Each row was made from one walk, in order. Every step used is in the known rows, and no mark comes twice. Write each row's walk.
Known rows
mamut-tipas-rosu-kune: [ 0.95  0.33  0.67 -3.40 -0.37 -1.02  1.65  0.33 -0.59 -1.88 -0.62  0.52
 -1.51 -0.41 -0.51 -0.43  0.91 -1.22 -0.17 -2.60 -1.68]
mamut-mebev: [ 0.04 -0.31  0.69 -0.66 -0.06 -0.26  0.34  0.08  0.00 -0.38 -0.17  0.24
 -0.58 -0.17 -0.27  0.77  0.65  0.17 -0.53 -2.02  0.05]
mebev-mamut-tipas-rosu-kune: [ 0.71  0.27  0.59 -2.52 -0.06 -0.85  1.90  0.25 -0.69 -2.36 -0.01  0.40
 -2.15 -0.72 -0.98 -0.92  1.32 -1.57 -0.51 -3.12 -1.94]
mebev-kubed: [-0.83 -0.26  0.75 -0.40 -0.94  0.33 -0.48 -0.05 -0.12  0.68  0.70  0.57
 -0.11  0.10  0.07  0.53 -1.03  0.01  0.01 -1.25 -0.03]
mamut-tipas: [ 0.20  0.06 -0.48 -1.31  0.27 -0.31  0.47  0.50 -0.13 -0.17 -0.03 -0.15
  0.04  0.02 -0.76 -0.72 -0.73 -0.23  0.06 -2.29 -0.88]
rosu-tipas-mamut-mebev-kubed: [-0.08 -0.02  0.85 -1.16 -1.28  0.37  0.58  0.02 -0.29 -0.26  1.04  0.50
 -0.91 -0.57 -1.83  0.54 -1.67 -0.89 -0.11 -5.35 -0.68]
zego-mebev-kubed-rosu: [-0.72 -0.30  0.50 -2.77 -3.05  0.05 -0.15 -0.32 -0.25 -0.08  0.37  1.42
 -2.47  0.18 -0.38 -0.43  1.23  1.09 -0.28 -0.37 -1.04]
tipas-rosu-kune-bugi: [ 1.59  0.80  0.83 -2.47 -0.39 -0.37  2.23 -0.30 -0.53  0.34 -0.79  1.21
 -2.15 -0.56 -0.25  0.53  1.03 -1.58 -0.36  0.24 -0.99]
zego-mebev: [-0.06 -0.55 -0.19 -1.43 -1.21  0.00 -0.08 -0.13  0.20  0.34 -0.01  0.77
 -0.78 -0.09 -0.09 -0.46  0.91  0.45 -0.03  0.16 -0.16]
tipas-mamut-mebev: [ 0.36  0.09  0.61  0.12  0.12 -0.03  0.85  0.06  0.01 -0.59  0.01  0.07
 -0.68 -0.20 -1.16  0.03 -0.44 -0.87 -0.43 -2.72 -0.30]
mebev-mamut-tipas-rosu-kune-bugi: [ 1.62  0.71  0.16 -2.83 -0.11 -0.49  2.81  0.05 -0.85 -0.24 -0.32  1.00
 -2.48 -0.87 -1.47 -0.86  0.90 -1.96 -0.65 -2.76 -2.09]
mebev-mamut: [-0.16 -0.12 -0.14  0.94  0.27  0.20  0.20 -0.06 -0.15 -0.48  0.60 -0.08
 -0.51 -0.29 -0.58 -0.59  0.46 -0.29 -0.30 -0.25 -0.29]
rosu-tipas-mamut-mebev: [ 0.63  0.19  0.13 -0.63 -0.44  0.04  1.01  0.09 -0.13 -1.10  0.31 -0.07
 -0.77 -0.63 -1.83 -0.08 -0.62 -0.91 -0.10 -3.79 -0.66]
kubed-mebev-mamut: [-0.10 -0.97  0.02  1.08 -0.62 -0.23  0.12  0.10 -0.40 -0.21  0.20  0.13
 -2.20 -0.53 -0.30 -1.23  1.14  0.91 -0.70  0.20 -1.21]
bugi-kune-rosu: [ 0.69  0.40  0.15  0.37  0.15 -0.26  0.23 -0.14 -0.45 -0.69 -0.53  0.29
 -3.12 -0.15  0.55  0.63  0.94 -1.57 -0.80 -0.85 -0.29]
tipas-rosu: [-0.07  0.25  1.09 -1.13 -0.34  0.03  0.30 -0.08 -0.36 -1.06 -0.48  0.31
 -0.77  0.23 -0.20  0.45  0.58 -0.57 -0.07  1.06 -0.09]
bugi-kune-rosu-tipas-mamut-mebev: [ 1.35  0.71  0.26 -0.37 -0.25 -0.23  1.10 -0.07 -0.66 -1.64 -0.16  0.16
 -3.97 -0.79 -1.38  0.63  0.48 -2.53 -0.92 -4.48 -0.91]
mamut-mebev-kubed-rosu: [-0.67 -0.11  1.49 -1.83 -2.10 -0.16  0.18 -0.09 -0.39 -0.60  0.16  0.89
 -2.39  0.06 -0.63  0.83  0.90  0.56 -0.77 -2.33 -0.71]
bugi-kune: [ 0.42  0.19 -0.27  1.33  0.28 -0.12  0.21 -0.05  0.08 -0.22 -0.70  0.24
 -2.08 -0.20  0.58  0.71  0.45 -0.19 -0.38 -1.36 -0.35]

Write each row's walk
[-0.27  0.35  1.41 -1.13 -1.70 -0.01  0.73 -0.16 -0.35 -0.90  0.37  0.69
 -2.44  0.05 -1.46  0.05 -0.08 -0.41 -0.66 -2.70 -1.24]
tipas-mamut-mebev-kubed-rosu
[ 1.60 -0.17  0.22 -2.51 -1.00 -0.88  2.87  0.23 -1.15 -0.22 -0.65  1.27
 -4.06 -1.12 -1.19 -1.48  1.52 -0.77 -1.05 -2.22 -3.00]
kubed-mebev-mamut-tipas-rosu-kune-bugi
[ 0.76 -0.64  0.68 -2.47 -0.90 -1.21  1.88  0.42 -0.95 -2.13 -0.43  0.66
 -3.66 -1.01 -0.73 -1.74  2.08 -0.21 -0.90 -2.37 -2.92]
kubed-mebev-mamut-tipas-rosu-kune
[ 0.58  0.35  0.95 -0.94 -1.07  0.06  0.79 -0.10 -0.72 -0.91  0.53  0.76
 -4.05 -0.70 -1.36  1.28 -0.66 -2.46 -0.98 -5.71 -0.98]
bugi-kune-rosu-tipas-mamut-mebev-kubed
[ 1.31  0.91  1.08 -2.44 -1.92 -0.28  2.54 -0.36 -0.63  0.58  0.07  1.76
 -3.72 -0.68 -1.66  0.03  0.43 -1.59 -0.93 -4.08 -1.94]
tipas-mamut-mebev-kubed-rosu-kune-bugi
[ 0.55  0.27 -0.05 -1.85 -0.78  0.02  0.23 -0.03 -0.71 -0.54  0.49 -0.20
 -1.26 -0.39 -0.86  0.05  0.36 -1.44 -0.21 -0.34 -0.33]
kune-rosu-tipas
[-0.39 -0.19  1.36 -0.32 -0.69  0.20  0.45 -0.02 -0.09 -0.06  0.69  0.68
 -0.84 -0.08 -1.16  0.55 -1.42 -0.89 -0.40 -4.20 -0.34]
tipas-mamut-mebev-kubed
[ 0.61 -0.26  0.35 -4.19 -1.20 -0.89  1.91  0.12 -0.50 -2.03 -0.02  1.27
 -2.82 -0.70 -1.12 -1.44  2.31 -0.97 -0.56 -2.46 -2.24]
zego-mebev-mamut-tipas-rosu-kune
[ 0.09  0.42  0.55 -2.34 -0.22 -0.31  0.72  0.40 -0.51 -1.37 -0.51  0.11
 -0.65  0.14 -0.85 -0.26 -0.04 -0.65  0.04 -1.32 -0.96]
mamut-tipas-rosu
[-0.28 -0.04  1.07 -2.72 -2.78  0.07  0.36 -0.08 -0.61 -0.93  0.49  0.68
 -2.61 -0.43 -1.33  0.84  0.65  0.54 -0.54 -3.06 -1.00]
mamut-mebev-kubed-rosu-tipas
[-0.04 -0.59  0.54 -1.14 -0.89 -0.61  0.82  0.44 -0.92 -1.60 -0.30  0.25
 -2.79 -0.31 -1.02 -1.60  1.01  0.22 -0.68 -1.25 -2.31]
kubed-mebev-mamut-tipas-rosu
[ 0.48  0.43  1.50 -2.20 -1.76 -0.66  1.66 -0.18 -0.47 -1.32  0.27  1.15
 -3.35 -0.56 -1.15 -0.06  0.88 -1.01 -0.89 -4.09 -1.78]
tipas-mamut-mebev-kubed-rosu-kune
[ 0.84  0.69 -0.21 -1.15 -0.44  0.12  0.73 -0.07 -0.71 -0.87  0.70 -0.42
 -1.23 -0.42 -1.71 -0.88 -0.57 -2.39 -0.05 -1.39 -0.83]
kune-rosu-tipas-mamut
[ 1.29  0.98 -0.41  0.34 -0.21  0.08  0.94 -0.14 -0.64 -1.31  0.06 -0.14
 -3.36 -0.64 -1.11 -0.12 -0.16 -2.44 -0.45 -2.37 -1.03]
bugi-kune-rosu-tipas-mamut
[-0.07  0.74  0.23 -1.42 -2.32  0.49  0.68 -0.15 -0.53 -0.80  0.89  0.25
 -1.96 -0.28 -1.86 -0.74 -0.89 -0.46  0.13 -1.85 -1.65]
mebev-kubed-rosu-tipas-mamut
